Known rows, with every way that one mark hangs from another
Q_357{Q_167{Q_381 Q_473}}: [-0.32 -0.81 -0.60 -0.26 2.33 -0.84 -0.20 -0.18 0.13 -0.52 -1.24 -0.50 0.89 0.92 0.32 -1.11 2.33 -0.09 0.27 -1.27 0.99 -3.61 1.94]
Q_463{Q_357{Q_167{Q_381 Q_473}}}: [0.55 -0.70 -1.33 -0.16 1.05 -1.06 -0.19 -1.27 -0.35 0.01 -1.47 -0.29 0.09 0.89 0.83 -1.22 2.43 -1.37 -1.04 -0.63 0.59 -2.94 1.95]
Q_381{Q_167{Q_357} Q_804}: [0.23 -1.37 -1.64 -0.07 -1.16 -1.45 -0.07 0.63 -0.37 0.09 -0.62 -0.17 -0.09 0.78 1.17 0.69 0.81 0.71 0.44 0.51 0.88 3.13 -0.14]
Q_463{Q_357{Q_167{Q_473{Q_773}}}}: [1.64 -0.97 -0.58 2.37 0.78 -0.22 -0.96 -1.16 -1.68 0.76 -1.30 0.63 0.28 0.87 1.55 -1.95 1.16 -1.33 -0.08 -1.74 0.91 -1.26 3.78]
Q_357{Q_167{Q_473}}: [0.07 -1.33 -0.70 0.86 2.06 -0.35 -0.56 0.05 -0.50 0.19 -1.02 0.15 1.05 0.83 -0.77 -1.17 0.74 -0.54 0.39 -1.16 1.06 -2.77 3.37]
Q_357{Q_167{Q_381{Q_804} Q_473}}: [0.37 -0.82 -0.13 -0.28 0.91 -1.06 -0.33 0.92 0.58 -0.91 -1.27 -0.36 0.13 0.56 1.80 -1.45 3.27 0.28 1.71 -1.02 1.75 -2.31 1.79]
Q_168{Q_473}: [0.20 -0.58 -1.11 0.71 2.01 -0.65 -1.35 -0.68 -1.41 1.05 0.02 1.09 1.20 1.14 -0.14 0.01 -0.27 -0.50 0.42 -1.75 0.16 -0.55 2.74]
Q_473{Q_167 Q_773}: [0.56 -1.41 -0.94 0.68 0.02 -1.53 -1.06 -0.73 -1.12 1.14 -0.23 0.10 1.72 1.55 0.64 -0.37 -0.62 0.48 -0.39 -1.93 0.03 0.35 1.81]
Q_167{Q_381 Q_473}: [-0.55 -1.04 -0.96 -0.57 2.69 -0.85 -0.44 -0.46 0.39 -0.69 -0.75 -0.96 1.32 1.12 0.13 -0.58 1.22 1.04 0.83 -0.83 0.83 -3.43 1.13]
Q_804{Q_381{Q_167{Q_357 Q_473}}}: [0.21 -2.03 -1.44 0.85 1.09 -1.06 -0.22 0.42 -1.03 -0.08 -1.00 -1.10 0.23 0.68 0.98 -0.34 1.28 0.99 2.84 -0.28 1.56 0.65 1.19]
Q_583{Q_473{Q_773}}: [0.64 -1.68 -0.35 2.59 1.90 -0.85 -1.65 -0.75 -2.01 0.83 0.36 0.86 0.52 1.41 2.22 -0.78 -0.65 0.82 0.27 -3.66 0.25 -0.09 3.58]
Q_473{Q_804}: [0.01 -0.70 -0.86 1.55 0.99 0.05 -0.84 -1.24 -0.83 0.51 -0.19 0.51 -0.51 1.41 1.35 0.04 -0.07 1.37 -0.47 -0.44 0.54 0.41 1.58]
Q_168{Q_473{Q_167{Q_381{Q_804}} Q_773}}: [0.95 -0.35 -0.37 -0.30 -0.80 -2.63 -1.70 0.22 -1.28 0.74 -0.13 0.57 1.00 1.18 3.39 -0.90 1.98 0.04 2.10 -2.96 0.97 1.27 1.46]
Q_804{Q_381{Q_167{Q_357 Q_473{Q_773}}}}: [0.94 -1.76 -0.85 2.26 1.22 -0.86 -0.68 0.44 -1.35 -0.09 -1.06 -0.96 0.23 0.73 3.13 -1.08 1.57 1.41 3.42 -1.61 1.79 1.59 1.75]
Q_463{Q_357}: [0.86 -0.90 -1.83 0.68 0.21 -0.38 -0.57 -1.72 -0.77 0.94 -0.43 0.35 0.12 1.27 0.03 0.22 -0.31 -0.63 -2.10 -0.21 -0.47 -0.22 1.61]
Q_473{Q_167}: [-0.12 -1.64 -1.59 -0.73 -0.04 -1.62 -0.73 -0.76 -0.46 1.23 -0.13 -0.23 1.78 1.51 -1.51 0.41 -0.96 0.15 -1.09 -0.51 -0.13 -0.40 1.38]
Q_473{Q_167{Q_357 Q_381} Q_773}: [0.83 -1.25 -1.47 0.24 -0.34 -2.47 -0.41 -1.33 -0.31 0.63 -0.27 -0.06 0.80 1.64 1.65 -0.30 1.02 0.41 -0.68 -0.46 -0.44 1.67 -0.71]
Q_463{Q_357{Q_167{Q_381}}}: [0.72 -0.18 -1.47 -0.15 0.20 -1.01 -0.07 -1.63 -0.21 0.36 -1.01 0.14 -0.48 1.14 1.50 -0.32 2.18 -1.47 -2.63 -0.72 -0.37 -1.21 1.17]
Q_168{Q_473{Q_773 Q_804}}: [0.91 -0.06 -0.14 2.98 1.52 -0.21 -2.07 -1.36 -2.40 1.17 0.02 1.73 -0.25 1.36 3.70 -0.90 0.41 0.72 1.22 -2.81 0.96 1.61 3.44]
Q_168{Q_473{Q_773}}: [0.83 -0.32 -0.43 2.12 2.17 -0.30 -1.81 -0.68 -1.95 1.05 -0.06 1.31 1.18 1.23 1.98 -0.68 -0.01 -0.22 0.87 -2.86 0.44 0.27 3.11]
Q_463{Q_357{Q_167{Q_473}}}: [1.03 -1.26 -1.29 0.89 0.68 -0.49 -0.53 -1.06 -1.08 0.82 -1.28 0.42 0.36 0.86 -0.47 -1.23 0.80 -1.75 -1.02 -0.37 0.67 -2.11 3.33]

Rows
[0.34 -1.19 -1.89 -0.33 -1.19 -2.34 -0.24 -1.87 -0.21 0.78 -0.19 -0.02 -0.48 1.74 1.41 0.17 1.14 0.96 -0.90 1.12 -0.01 2.07 -1.16] -> Q_473{Q_167{Q_357 Q_381} Q_804}
[0.27 -1.20 -1.17 0.93 1.42 -0.91 -0.30 -1.50 -0.05 -0.32 -0.67 -0.39 -0.64 1.30 1.72 -0.71 1.66 1.45 0.97 1.07 1.06 -0.07 0.16] -> Q_167{Q_357 Q_381 Q_473{Q_804}}
[0.63 -1.96 -0.51 2.31 -0.34 -2.20 -1.94 -1.36 -3.02 1.72 0.57 0.95 0.17 1.80 2.79 -0.93 -0.73 1.32 0.35 -3.21 0.75 1.66 3.27] -> Q_583{Q_473{Q_167 Q_773 Q_804}}
[0.78 -0.70 0.38 3.16 1.57 0.29 -1.25 -0.57 -1.72 0.19 -1.12 0.84 -0.28 1.03 3.13 -2.08 1.60 0.81 1.44 -2.34 1.76 -0.62 3.96] -> Q_357{Q_167{Q_473{Q_773 Q_804}}}
[0.17 -1.66 -1.19 1.41 1.42 -1.25 -0.53 -0.10 -1.36 0.10 -0.85 -0.28 1.34 0.94 0.99 -0.61 0.37 0.81 1.57 -0.81 1.34 0.87 1.51] -> Q_381{Q_167{Q_357 Q_473{Q_773}}}
[0.14 -1.50 -1.40 0.03 1.99 -1.06 -0.04 -0.91 0.49 -0.47 -0.74 -0.61 0.70 1.15 0.09 -0.49 1.36 0.48 0.42 0.99 0.44 -1.41 0.10] -> Q_167{Q_357 Q_381 Q_473}
[1.89 0.16 0.23 3.85 1.42 0.14 -2.25 -0.71 -2.65 0.94 -0.19 1.18 -1.26 1.14 5.69 -1.36 1.55 1.25 3.38 -3.52 1.42 2.38 3.62] -> Q_168{Q_473{Q_773 Q_804{Q_381}}}
[0.40 -0.70 0.07 1.17 2.62 -0.65 -0.69 -0.08 -0.38 -0.58 -1.32 -0.07 0.92 0.96 2.53 -1.88 2.71 0.24 0.89 -2.69 1.10 -2.84 2.52] -> Q_357{Q_167{Q_381 Q_473{Q_773}}}
[-0.34 -0.68 -0.95 1.08 0.42 -0.59 -0.71 0.08 -1.50 0.18 -0.66 -0.64 -1.04 1.05 3.60 0.22 1.36 2.31 1.80 -1.84 1.49 1.68 1.58] -> Q_473{Q_804{Q_381{Q_167}}}
[1.39 -1.87 -0.14 3.09 -0.53 -1.91 -2.05 -0.68 -3.18 1.53 0.31 0.61 -0.96 1.55 4.87 -1.33 0.29 1.89 2.33 -3.85 1.25 2.35 3.58] -> Q_583{Q_473{Q_167 Q_773 Q_804{Q_381}}}
[0.63 -1.38 -0.10 3.58 1.30 -0.69 -1.85 -1.38 -2.58 0.92 0.41 1.13 -0.81 1.52 3.98 -0.99 -0.35 1.76 0.59 -3.42 0.74 1.20 3.68] -> Q_583{Q_473{Q_773 Q_804}}
[0.91 -0.94 -1.20 1.09 -1.02 -2.09 -0.71 -1.87 -0.81 0.81 -0.26 0.12 -0.47 1.78 3.33 -0.48 1.55 1.30 -0.36 -0.24 0.18 2.94 -0.71] -> Q_473{Q_167{Q_357 Q_381} Q_773 Q_804}
[0.11 -1.40 -0.89 2.38 0.75 -0.98 -0.76 -0.78 -1.89 0.23 -0.86 -0.10 -0.08 1.10 2.90 -0.83 0.95 1.66 1.89 -0.80 1.79 2.15 1.55] -> Q_381{Q_167{Q_357 Q_473{Q_773 Q_804}}}
[1.14 -0.66 -0.73 -0.23 -0.50 -1.19 -0.35 -0.20 0.05 -0.29 -1.45 -0.07 -0.64 0.63 2.28 -1.51 3.20 -1.02 0.32 -0.31 1.32 -1.61 1.90] -> Q_463{Q_357{Q_167{Q_381{Q_804} Q_473}}}
[0.11 -1.92 -1.37 -0.14 -0.30 -1.60 -0.22 1.02 -0.70 -0.25 -0.96 -0.66 0.59 0.62 0.35 -0.17 0.94 0.80 2.23 0.72 1.87 1.42 0.81] -> Q_381{Q_167{Q_357 Q_473} Q_804}
[0.24 -1.57 -2.15 -1.36 -0.56 -2.55 0.00 -1.30 0.30 0.66 -0.28 -0.47 0.86 1.59 -0.35 0.46 0.73 0.12 -1.44 0.87 -0.53 0.73 -1.09] -> Q_473{Q_167{Q_357 Q_381}}
[0.90 -0.92 -0.47 2.42 1.52 -0.64 -0.70 -1.60 -0.73 -0.37 -0.77 0.01 -0.75 1.32 3.75 -1.45 2.10 1.80 1.60 -0.27 1.16 0.82 0.60] -> Q_167{Q_357 Q_381 Q_473{Q_773 Q_804}}
[0.21 -1.34 -0.32 1.73 2.03 -0.51 -0.98 1.12 -1.56 -0.30 -1.09 -1.10 0.86 0.69 3.24 -1.14 1.38 1.89 3.68 -3.33 2.06 -0.47 2.81] -> Q_804{Q_381{Q_167{Q_473{Q_773}}}}
[1.42 -1.41 -0.49 3.45 1.22 -0.07 -1.06 -1.41 -1.44 0.45 -0.55 0.69 -0.52 1.22 2.68 -1.44 0.42 1.56 1.72 -0.10 1.22 1.46 2.12] -> Q_167{Q_357 Q_473{Q_773 Q_804}}
[1.45 -1.20 -0.90 0.13 -1.88 -2.50 -0.57 -0.28 -0.01 0.27 -0.43 0.01 0.12 1.29 3.05 -0.55 1.91 0.79 0.57 -0.19 0.35 2.98 -0.82] -> Q_473{Q_167{Q_357 Q_381{Q_804}} Q_773}
[1.06 -0.78 -0.91 1.18 -0.38 -1.55 -1.87 -0.63 -2.45 1.83 0.06 0.72 -0.35 1.35 2.43 -0.64 0.69 0.47 2.44 -1.79 1.21 1.95 2.79] -> Q_168{Q_473{Q_167 Q_804{Q_381}}}
[0.28 -2.47 -1.91 -0.68 -0.37 -3.50 -0.53 -1.44 -1.24 1.00 0.37 -0.19 0.66 1.68 0.11 0.09 0.15 0.02 -1.04 -0.49 -0.34 0.73 0.36] -> Q_583{Q_473{Q_167{Q_357 Q_381}}}
[0.73 -0.48 -0.61 1.69 -0.25 -1.64 -2.15 -1.34 -2.77 2.01 0.16 1.50 0.64 1.59 2.62 -0.88 -0.04 0.27 1.23 -2.60 0.85 1.92 3.00] -> Q_168{Q_473{Q_167 Q_773 Q_804}}
[1.53 -1.59 -0.74 2.88 0.99 0.00 -0.80 -0.82 -1.10 0.22 -0.68 -0.10 -1.56 1.00 2.35 -1.18 1.34 1.66 3.01 0.74 1.61 1.61 1.73] -> Q_167{Q_357 Q_473{Q_804{Q_381}}}
[1.69 -0.52 -0.38 3.30 0.39 -0.04 -1.22 -1.75 -2.21 0.97 -1.25 1.02 -1.07 1.07 3.26 -2.17 1.58 -0.43 0.11 -1.59 1.32 -0.06 3.89] -> Q_463{Q_357{Q_167{Q_473{Q_773 Q_804}}}}
[1.40 -0.91 0.40 3.83 1.83 0.51 -1.56 -0.29 -1.63 0.06 -0.78 -0.14 -0.97 1.01 4.81 -2.04 1.58 2.51 3.98 -2.49 2.05 0.20 3.24] -> Q_167{Q_473{Q_773 Q_804{Q_381}}}
[2.19 -1.30 -0.79 3.04 -1.30 -1.31 -1.17 -1.25 -1.79 1.33 -0.27 0.41 -1.40 1.52 4.15 -0.94 0.93 1.62 1.69 -0.62 0.79 4.46 1.02] -> Q_473{Q_167{Q_357} Q_773 Q_804{Q_381}}
[1.71 -0.63 0.69 4.08 1.60 0.46 -1.42 -0.01 -1.73 0.09 -1.20 0.32 -1.36 0.82 4.91 -2.52 2.59 1.35 3.40 -3.02 2.28 0.06 4.10] -> Q_357{Q_167{Q_473{Q_773 Q_804{Q_381}}}}
[0.76 -0.75 0.21 0.81 1.23 -0.74 -0.97 0.71 0.17 -1.12 -0.96 -0.57 0.50 0.81 3.80 -1.55 2.38 1.69 2.65 -2.02 1.71 -1.34 1.32] -> Q_167{Q_381{Q_804} Q_473{Q_773}}
[0.88 -1.16 -0.81 1.50 2.13 -0.89 -0.47 -1.00 -0.04 -0.49 -0.81 -0.31 0.68 1.14 2.15 -1.16 1.56 0.91 1.11 -0.54 0.64 -0.46 0.50] -> Q_167{Q_357 Q_381 Q_473{Q_773}}
